Each row was made from one walk, in order. Every step used is in the known rows, and no mark comes twice. Write each row's walk.
Known rows:
reful romit zizud sokab nufo desosav: [ 1.51  1.05  3.84  4.72 -0.41  4.14  5.45  1.69 -0.56 -2.57 -1.42  1.77
 -4.17  3.04  5.36 -3.85 -2.27 -0.58 -1.27 -0.40 -1.20  2.14]
romit vopev desosav nufo sokab: [ 0.44 -0.10 -0.27 -1.14 -0.37 -2.67 -2.47  2.40  2.73  7.54  5.36  1.64
 -0.77 -0.59  1.08  1.57 -1.34  4.23 -2.35 -2.93  6.38  2.83]
sokab zizud romit: [-0.32 -1.14  1.77 -1.05  0.67  2.47  1.40 -1.53  0.32  1.01  0.01 -1.07
 -0.72  0.97 -1.02  1.19 -0.01 -0.87  1.86 -0.89  0.00 -1.77]
sokab nufo desosav: [ 0.84  1.91  2.50  2.09  0.74  2.67 -1.14  0.54  0.40 -1.58  0.77  1.07
 -0.45  0.89  1.86 -2.54 -2.14 -1.47 -0.05  1.72 -3.93  0.51]
reful romit vopev desosav zizud sokab: [ 2.38  0.21  0.79  2.36 -0.12  3.27  2.04  2.01  3.88  2.26  0.74  3.91
 -3.12  3.44  2.58  2.12 -2.49  4.02 -0.91 -1.49  8.00  4.23]
sokab zizud: [-0.70 -0.61  1.59 -0.45  0.85  2.18  0.14 -0.75  2.42  0.77 -0.28  0.11
  0.24  1.55 -0.66  1.78  0.50 -0.63  0.51 -0.08 -1.63  0.26]
vopev desosav zizud: [-0.78  0.77 -0.17 -2.59  0.37 -0.03 -3.88 -0.84  0.88  0.78 -0.77  1.77
 -1.49 -0.74 -0.73  0.89 -3.05  1.76 -1.40 -0.50  2.93  2.90]
desosav nufo sokab: [ 0.01  0.75 -1.16 -3.31  0.83 -1.71 -1.02  1.10  0.64  2.94  2.29  0.83
 -0.92 -0.20  2.39  0.63 -0.39  1.13 -2.21 -1.62  0.77  0.93]
reful romit zizud sokab: [ 0.64 -0.82  1.36  2.49 -1.23  1.41  6.56  1.09 -1.04 -1.00 -2.13  0.67
 -3.69  2.18  3.58 -1.26 -0.07  0.97 -1.27 -2.08  2.70  1.64]
zizud sokab seva: [ 1.97 -2.82  1.95 -0.69  2.29  0.99 -0.39  0.82 -0.33 -2.77  0.26 -0.08
 -2.88  3.73  2.75  0.29 -1.04 -0.64 -0.49 -0.93  1.07  3.32]
sokab nufo desosav zizud romit: [ 1.20  2.31  1.98 -0.72  0.93  4.88 -1.05 -1.47 -0.87 -2.71 -1.18  1.05
 -3.23  1.09  1.67 -2.54 -4.16 -1.43  0.58  1.29 -2.36 -0.35]
zizud romit vopev desosav nufo: [-0.16 -0.76 -0.48 -0.39 -1.47 -3.00 -0.90  1.52  0.20  6.68  4.42 -1.21
 -0.85 -2.08 -0.48  1.48 -1.73  3.40 -0.04 -4.38  7.63  0.24]
vopev desosav nufo sokab zizud romit reful: [-0.03 -0.54  1.39 -3.08  0.88  0.63  2.02  0.28  2.49  6.75  4.70  2.10
 -2.41 -1.27  0.43  3.35 -1.47  2.30 -0.22 -2.57  4.41  1.63]
sokab zizud romit vopev: [ 0.88 -1.81  2.17  1.51 -0.38  3.40  2.73 -0.77  2.18  3.50  1.50 -0.99
 -0.99  2.15 -1.29  1.83  0.37  0.79  2.36 -1.28  2.46 -1.59]
romit vopev desosav zizud sokab nufo: [ 1.48  0.38  3.06  0.77  0.98  3.16 -1.62  1.18  4.20  0.78 -0.11  2.78
 -1.51  3.95  2.11 -0.24 -4.04  2.67 -2.17 -1.94  5.02  6.37]
reful romit: [ 0.70  0.77 -0.63  3.13  0.46  2.00  4.02  1.44  1.12  1.10  1.06  1.50
 -1.12 -0.31  0.88 -0.12  0.48  0.77  0.51  0.79  1.82 -1.07]
vopev desosav zizud romit reful: [ 0.57  0.21  0.27 -1.56 -0.36  2.09  1.76 -1.37  0.19  1.76  0.36  2.23
 -3.48 -1.62 -0.88  1.56 -3.27  2.01  0.60 -0.43  5.35  1.60]
vopev desosav: [-0.67 -0.21  0.38 -0.37 -0.24 -1.91 -2.67  0.57  0.20  2.16  1.53  0.71
  0.28 -1.62 -1.12  0.18 -1.52  1.40 -0.52 -0.95  2.94  1.79]
sokab nufo desosav vopev: [ 2.55  1.77  3.59  2.88  0.84  2.50 -4.33  0.12  1.78 -0.92  2.22  0.85
  0.74  0.35  0.87 -2.24 -3.01 -1.85 -0.18  1.81 -5.28  1.20]
romit zizud: [-1.20 -0.93  0.77  0.12 -1.85 -0.95  1.94 -1.02 -2.13  0.00 -2.05 -1.31
 -2.36 -0.71  0.08 -1.91 -0.11  0.31 -1.21 -1.52  0.32  0.51]
romit vopev desosav: [ 0.51 -0.89  0.92  2.23 -1.32 -1.02 -1.37  1.18  2.02  4.60  3.02  0.82
  0.12 -0.31 -1.40  0.84 -1.09  3.16 -0.19 -1.41  5.55  2.01]

Write each row's walk:
[ 0.34 -0.50  2.04 -1.75  1.64  2.83 -0.02 -0.80  2.96  1.89  1.03  1.81
 -0.82  2.39  0.53  1.13  0.26  0.03 -0.31  0.66 -1.37  0.88]	nufo sokab zizud
[ 0.78  2.88  1.83 -0.17  1.29  4.51 -2.29 -0.77  1.15 -2.87 -1.56  2.18
 -2.26  1.83  2.11 -1.89 -3.74 -1.21 -0.90  2.01 -3.99  1.63]	sokab nufo desosav zizud
[ 0.73 -1.09  2.11 -2.36  1.48  3.13  1.21 -1.48  0.86  2.16  1.40  0.67
 -1.82  1.62  0.14  0.64 -0.23 -0.10  1.09 -0.16  0.28 -1.21]	nufo sokab zizud romit
[ 1.84 -0.95  2.51 -0.67  1.03  4.97  5.58 -1.22  2.21  2.85  2.11  2.27
 -2.80  1.45  0.36  1.87  0.15  0.36  1.67  0.66  0.98 -0.46]	nufo sokab zizud romit reful
[ 1.96 -1.77  2.59  0.31  0.40  4.08  2.58 -0.77  2.71  4.58  2.85  0.67
 -2.01  2.87 -0.24  1.23  0.24  1.52  1.49 -0.64  2.84 -0.94]	nufo sokab zizud romit vopev
[-0.30 -0.42  0.62 -4.38  1.60  0.77  0.45 -0.31  1.06  3.92  2.37 -0.22
 -1.73  0.59  1.39  1.86 -0.32  0.35 -0.26 -2.48  0.76 -0.95]	desosav nufo sokab zizud romit
[ 0.38  0.07  0.17 -0.03 -0.75  0.91 -2.57 -0.16  2.66  3.35  0.76  1.85
 -1.64  0.54 -1.06  1.54 -2.60  3.38 -0.96 -0.98  5.48  3.05]	romit vopev desosav zizud
[-1.43 -0.01  0.95 -4.09  1.56 -1.46 -3.50  0.97  3.37  5.83  3.62  1.69
 -0.38 -0.30  0.62  2.57 -1.24  2.05 -2.27 -2.57  2.12  2.89]	vopev desosav nufo sokab zizud
[ 3.30  0.87  4.98  5.39 -0.26  3.93  2.28  1.23  0.83 -1.93  0.03  1.54
 -3.01  2.59  4.46 -3.60 -3.00 -0.92 -1.44 -0.22 -2.43  2.86]	reful romit zizud sokab nufo desosav vopev
[ 2.17  1.31  1.53 -2.15  0.05  3.23 -2.00 -0.73 -0.29 -4.66 -2.93  2.29
 -3.03  4.81  4.38  1.37 -2.96 -0.73 -0.67  0.39 -2.04  2.72]	nufo desosav zizud sokab
[ 0.36  0.07  1.06 -3.28  0.55  0.48 -3.21 -0.16  0.97 -1.35 -1.81  2.35
 -1.79  2.53  1.94  1.58 -3.42  1.63 -1.84 -1.88  3.74  5.15]	vopev desosav zizud sokab
[ 0.63 -0.23  0.96 -2.67  1.14  2.58  4.71 -0.11  2.36  4.68  3.11  1.44
 -2.72  0.42  1.58  3.18  0.04  0.85  0.32 -1.67  1.47 -0.13]	desosav nufo sokab zizud romit reful
[ 1.61 -0.55  1.43 -0.71 -0.55  1.33 -1.97  0.52  2.78  1.06 -0.40  2.44
 -1.98  3.81  1.67  2.32 -2.96  3.20 -1.48 -2.30  6.30  5.31]	romit vopev desosav zizud sokab
[ 0.89 -1.10  1.04 -1.74  0.51  1.73  1.70  0.36  2.90  6.40  3.91 -0.13
 -1.87  1.81  1.14  2.45  0.07  1.90  0.12 -2.92  3.36 -0.71]	desosav nufo sokab zizud romit vopev
[ 0.91 -0.80 -0.14 -1.61 -0.65 -2.33 -1.12  1.62  0.68  7.78  5.69  0.46
 -1.81 -1.37  0.69  0.86 -1.88  4.09 -0.86 -3.78  7.98  0.78]	zizud romit vopev desosav nufo sokab
[ 0.97  0.26  2.71  0.81  1.71  2.26  0.86  1.37  1.48 -2.55 -0.78  1.07
  0.09  3.43  3.06 -1.71 -1.52 -0.77 -1.11 -1.07 -0.48  3.26]	zizud sokab nufo
[ 2.21  1.13  2.42  3.78  1.33  5.04  2.44  2.63  5.35  1.82  0.95  4.26
 -2.65  3.69  2.91 -0.35 -3.70  3.39 -1.58 -1.28  6.79  5.35]	reful romit vopev desosav zizud sokab nufo
[ 3.67  1.00  4.73  2.22  1.04  2.93 -3.78  0.81  1.76 -3.02  0.99  1.43
  0.52  3.72  3.59 -1.46 -3.35 -2.07 -0.61  0.55 -4.56  3.37]	zizud sokab nufo desosav vopev
[-1.78  0.43 -1.16 -2.41 -0.14 -4.18 -3.48  1.61  0.44  4.05  2.69 -0.13
  0.41 -2.68  0.14  1.46 -1.57  1.97 -1.85 -3.21  3.39  2.07]	vopev desosav nufo
[-0.87 -1.37  1.10 -0.86 -0.55 -0.86 -0.79  0.83  2.62  7.40  4.14 -1.11
 -0.52 -0.52 -1.20  3.26 -1.17  2.73  0.42 -4.56  6.05  0.48]	sokab zizud romit vopev desosav nufo
[ 0.97 -1.49  1.03  1.62 -1.58 -0.57 -0.08  0.42 -0.08  4.88  3.35 -0.42
 -0.81 -1.07 -1.73  0.21 -1.52  2.89  1.29 -1.99  7.16 -0.09]	zizud romit vopev desosav
[-0.79  0.24  0.51 -3.75  1.87  0.49 -0.84  0.36  3.07  3.72  2.07  1.00
 -0.66  1.36  1.73  2.43  0.23  0.60 -1.72 -1.70 -0.83  1.08]	desosav nufo sokab zizud
[ 2.94 -0.75  2.18 -2.26  2.05  3.81 -3.13 -0.68 -0.50 -5.27 -1.74  1.60
 -5.54  5.42  4.48  0.88 -3.66 -1.23 -0.69  0.85 -1.76  3.80]	nufo desosav zizud sokab seva
[ 2.00  1.24  3.65  1.45  1.00  3.16 -0.44  1.22  0.50 -3.64 -0.29  1.68
 -0.74  4.08  4.41 -1.80 -2.48 -1.69 -0.47  0.33 -3.17  2.72]	zizud sokab nufo desosav
[ 1.34 -0.47  0.45  1.08 -0.75  2.10  5.63 -0.55 -0.73  1.02  1.02  0.43
 -1.98 -0.93 -0.18  0.81 -0.19  0.25  2.05 -0.01  2.36 -1.29]	zizud romit reful
[ 2.39  1.62  2.38  1.85 -0.10  5.85  0.22 -0.80  0.98 -0.21  0.22  0.99
 -3.46  2.41  1.47 -1.80 -3.75  0.26  0.95  0.81  0.18 -0.20]	sokab nufo desosav zizud romit vopev
[ 1.04  0.35  0.48 -2.90  0.85  2.35 -0.50 -0.61  0.66 -3.39 -3.44  1.70
 -2.14  4.17  3.03  1.39 -1.88  0.07 -1.33 -0.99  0.67  3.39]	desosav zizud sokab
[ 1.50 -0.23 -0.09 -0.25 -0.81  3.17  1.45 -1.49  0.49  1.41 -0.43 -0.10
 -2.98  1.52 -0.29  0.75 -1.68  1.73  1.00 -0.95  4.26 -0.74]	desosav zizud romit vopev
